Every row comes from one small tree of marks. Brackets hold a mark, then the marks that hang from it, in the order of their numbers. Every link used is in the known rows. Which tree was each row made from?
Known rows
[K_27 [K_556 [K_920 [K_361 [K_448 [K_411 K_686]]]]]]: 24.2 -23.1 -43.0 -0.5 -24.1 -5.6 -9.4 33.9 19.8 -32.6 3.4 26.1 13.7 6.3 -1.9 19.4 1.6 30.1 -23.7 6.4 -47.0 26.9
[K_920 [K_361 K_448] [K_556 K_27]]: -21.3 -3.7 -15.7 -2.0 -21.6 9.9 2.7 -8.9 9.1 -10.5 -6.3 10.0 -10.5 12.2 14.5 9.1 -25.8 20.6 -55.8 1.9 -21.4 -1.7
[K_686 [K_411 [K_448 [K_361 K_920]]]]: -23.7 1.2 -11.1 5.0 12.5 -5.1 -5.2 1.1 38.2 -22.7 6.3 -7.4 -32.2 -1.5 -20.7 2.5 -9.3 -6.5 63.4 -3.9 -40.8 -23.6
[K_27 [K_556 [K_920 [K_361 K_448]]]]: 14.7 -15.9 -31.1 -5.5 -29.4 -3.2 -5.7 20.9 19.7 -21.3 -10.5 27.8 16.7 5.2 9.4 17.0 -24.5 42.0 -50.5 1.1 -38.7 45.1
[K_686 K_411]: -4.9 -17.9 -32.3 0.9 0.6 -10.5 -9.2 -1.8 38.9 -18.4 16.5 4.0 -30.3 -2.7 -21.7 9.7 -11.0 -1.7 1.0 6.9 -42.8 -10.5
[K_751 K_920]: -24.4 -3.0 -15.8 -8.8 -9.3 -19.5 -1.6 36.8 -1.3 -12.0 7.6 7.4 -21.4 -8.0 -8.8 1.1 -42.7 39.2 -32.8 0.0 -17.5 -5.1
[K_361 [K_448 K_411] K_920]: -35.3 7.4 -14.6 8.3 -8.7 -13.5 -12.3 1.2 -10.7 -11.9 6.1 3.8 -35.1 2.8 5.0 0.2 -39.6 10.3 15.5 13.7 -15.9 9.4
[K_751 [K_686 [K_411 [K_448 K_361]]] K_920]: 3.4 0.3 -14.5 9.9 14.8 -22.2 -7.1 39.9 45.5 -43.6 31.9 -4.0 -30.2 -15.8 -29.6 -1.2 20.9 7.7 46.4 -13.7 -45.1 -67.6
[K_361 [K_920 K_556]]: -35.3 13.2 -9.8 -7.5 13.2 -13.3 -6.9 -3.9 -15.8 7.3 -35.6 1.5 -34.6 1.6 1.7 -10.8 -50.6 35.8 -42.1 10.3 -14.7 -22.5
[K_448 [K_361 [K_920 [K_556 K_27]]] [K_411 K_686]]: -27.1 10.4 -32.2 -14.9 -0.2 5.3 -2.6 22.2 -4.1 -9.4 -2.9 -10.7 -23.1 7.5 -18.0 -8.3 10.6 0.2 27.4 19.0 -28.0 -78.1
[K_361 [K_448 K_411] [K_920 [K_556 K_27]]]: -42.3 10.2 -26.1 -4.5 -0.9 -8.1 -1.3 9.5 -26.4 -8.9 5.1 -0.6 -27.9 11.3 13.5 -5.7 -28.5 9.2 -33.9 11.1 -12.9 -26.3
[K_411 K_686]: -25.7 -19.3 -34.1 1.0 4.8 -14.1 -13.7 10.4 40.4 -14.2 15.2 10.9 -22.3 0.0 -26.4 4.4 -5.8 10.5 -0.8 6.6 -33.8 -28.1
[K_411 [K_448 [K_361 K_920]] K_686]: -51.2 4.8 -7.7 5.6 19.4 -8.8 -8.2 14.1 37.2 -19.9 1.9 -2.5 -25.7 1.4 -25.2 -4.4 -4.4 3.9 78.2 -7.3 -31.8 -48.1
[K_27 [K_556 [K_920 [K_361 [K_448 K_411]]]]]: 22.5 -17.7 -37.8 -6.0 -32.0 -0.9 -5.2 29.6 6.5 -24.5 -5.4 25.0 15.1 6.6 4.4 21.4 -15.8 34.3 -41.1 7.4 -42.7 46.4
[K_27 [K_556 [K_920 K_361]]]: 20.5 -14.1 -31.3 -10.6 -25.5 -3.7 -3.7 25.4 15.3 -17.5 -20.3 27.3 16.9 2.8 -1.3 16.0 -26.2 43.8 -56.7 3.3 -40.5 44.0
[K_556 K_27 [K_920 [K_361 [K_448 K_411]]]]: -7.7 -0.9 -20.4 -3.1 -35.9 -9.1 5.2 28.0 -0.6 -27.8 14.3 13.3 21.4 12.3 -2.4 19.5 -17.8 9.6 -44.5 2.8 -33.2 44.0
[K_920 [K_361 [K_448 K_411]] [K_556 K_27]]: -10.4 -5.5 -25.0 -2.7 -24.0 11.1 3.6 3.0 -5.5 -14.3 1.2 7.0 -12.7 14.2 8.3 15.2 -14.8 10.2 -42.3 9.5 -26.3 -2.2
[K_361 [K_448 K_411] [K_920 K_556]]: -33.6 6.5 -18.6 2.1 0.5 -7.5 -9.5 3.1 -23.7 -5.5 -7.9 -1.5 -36.8 8.8 13.6 -1.6 -36.3 18.7 -15.4 15.3 -18.2 -17.4
[K_27 [K_556 K_920]]: 6.3 -17.5 -47.7 -21.0 -15.7 -7.7 -2.3 32.1 10.7 -10.0 -10.1 23.7 17.4 4.9 -3.5 11.8 -24.4 40.5 -76.6 2.9 -39.4 19.5

Which tree is each row?
-52.0 4.7 -10.5 1.7 25.5 -5.1 -6.4 14.7 29.1 -15.4 -7.3 -5.7 -26.4 5.6 -20.3 -5.7 -3.4 10.7 58.2 -5.7 -33.9 -62.4
[K_411 [K_448 [K_361 [K_920 K_556]]] K_686]
-12.0 -11.1 -39.8 -11.5 -16.2 10.9 -8.0 20.0 22.0 -12.6 12.7 -5.1 -17.1 4.7 -30.3 10.4 14.4 -4.9 52.7 20.8 -41.5 -48.4
[K_448 K_361 [K_411 K_686]]
-33.5 0.0 -23.6 9.4 9.2 -13.0 -14.8 8.7 -6.9 -15.2 5.5 -0.8 -39.3 8.2 5.3 -4.5 -15.1 13.9 5.2 14.6 -23.0 -38.0
[K_361 [K_448 [K_411 K_686]] [K_920 K_556]]
-52.1 15.0 0.1 -5.3 5.6 0.1 0.4 5.3 13.5 -3.8 -16.7 -4.3 -22.1 2.6 -12.7 -0.3 -36.8 13.1 47.3 -6.5 -23.9 -15.0
[K_411 [K_448 [K_361 K_920]]]
-8.4 3.7 -14.0 -9.8 -28.6 -11.4 6.4 24.4 2.9 -20.0 -3.1 15.1 23.5 7.5 -9.2 13.4 -28.1 20.7 -63.0 -0.6 -30.3 40.2
[K_556 K_27 [K_920 K_361]]
-43.2 -9.7 -21.1 -0.1 12.2 -0.7 -5.5 15.6 49.1 -19.2 12.9 -1.4 -18.2 4.8 -30.4 6.3 5.2 -1.0 64.6 -7.5 -40.8 -46.6
[K_411 [K_448 K_361] K_686]
-42.4 3.5 -30.9 2.5 8.1 -14.2 -6.5 14.6 -11.0 -19.1 16.8 0.1 -30.7 11.0 4.9 -8.0 -8.5 3.7 -14.4 9.6 -18.0 -46.8
[K_361 [K_448 [K_411 K_686]] [K_920 [K_556 K_27]]]
-2.2 -8.7 -10.5 13.5 -34.0 5.6 -10.1 -6.5 14.9 -20.2 3.3 12.7 -21.1 3.3 -1.8 22.4 -28.3 11.4 21.8 12.8 -29.9 42.9
[K_920 [K_361 [K_448 K_411]]]
-28.0 18.2 -26.6 -24.1 -11.3 11.5 4.1 15.2 -24.2 2.8 -19.3 -11.7 -18.8 8.0 -7.7 -4.6 -14.7 7.5 2.9 20.0 -21.8 -50.2
[K_448 [K_361 [K_920 [K_556 K_27]]] K_411]
-17.6 -10.5 -22.1 0.4 5.7 0.5 -2.7 3.6 45.6 -22.2 14.8 -5.2 -26.3 1.2 -24.5 11.0 -0.7 -10.5 54.2 -4.7 -48.2 -24.2
[K_686 [K_411 [K_448 K_361]]]
-46.0 8.3 -7.2 2.9 3.9 -10.0 -11.4 -10.8 -3.2 -0.3 -16.3 2.6 -35.5 6.1 20.1 -8.4 -49.8 31.2 -31.5 6.7 -12.0 -18.0
[K_361 K_448 [K_920 K_556]]
-45.1 16.4 -17.6 -15.1 11.3 -12.5 1.2 4.6 -19.0 3.8 -24.0 2.2 -25.0 4.5 1.4 -14.6 -44.1 25.7 -61.5 6.4 -9.1 -31.0
[K_361 [K_920 [K_556 K_27]]]
-16.5 1.1 -13.1 -3.1 -34.0 -10.9 3.8 19.8 11.8 -24.9 8.9 15.4 22.6 10.8 3.2 14.4 -27.8 17.1 -56.7 -3.3 -29.0 43.7
[K_556 K_27 [K_920 [K_361 K_448]]]
-58.5 7.2 -16.2 -3.8 24.5 -5.4 -0.5 19.2 27.4 -17.3 2.5 -5.2 -20.1 7.3 -21.0 -8.6 3.0 1.6 41.6 -10.2 -29.2 -70.9
[K_411 [K_448 [K_361 [K_920 [K_556 K_27]]]] K_686]
-1.2 -14.9 -14.6 19.1 -26.8 1.1 -14.6 -2.8 28.6 -27.8 11.9 13.1 -23.7 2.6 -7.8 20.4 -11.3 7.0 37.3 12.2 -33.8 26.0
[K_920 [K_361 [K_448 [K_411 K_686]]]]
0.9 -10.2 -16.1 5.4 -21.5 11.5 -6.7 -6.5 -2.7 -10.3 -12.1 5.5 -23.1 10.5 8.5 20.2 -23.6 23.3 -17.6 15.5 -33.1 9.7
[K_920 [K_361 [K_448 K_411]] K_556]
11.2 6.3 -17.9 6.5 -9.8 -14.3 -1.7 38.8 4.1 -36.8 20.7 6.4 -19.0 -5.5 -3.7 1.5 9.5 24.6 -28.4 -2.2 -27.7 -49.1
[K_751 K_686 [K_920 [K_361 [K_448 K_411]] [K_556 K_27]]]
-34.5 0.1 -19.2 16.1 0.0 -19.6 -17.3 7.5 6.2 -23.3 17.2 4.4 -37.2 2.9 -3.6 -2.4 -18.2 4.9 34.9 12.6 -20.5 -12.3
[K_361 [K_448 [K_411 K_686]] K_920]
-10.6 -10.0 -29.5 2.3 -17.1 8.3 -1.0 8.6 6.8 -22.9 10.5 8.2 -14.2 13.8 1.4 12.9 2.7 6.0 -27.5 9.3 -30.3 -18.3
[K_920 [K_361 [K_448 [K_411 K_686]]] [K_556 K_27]]
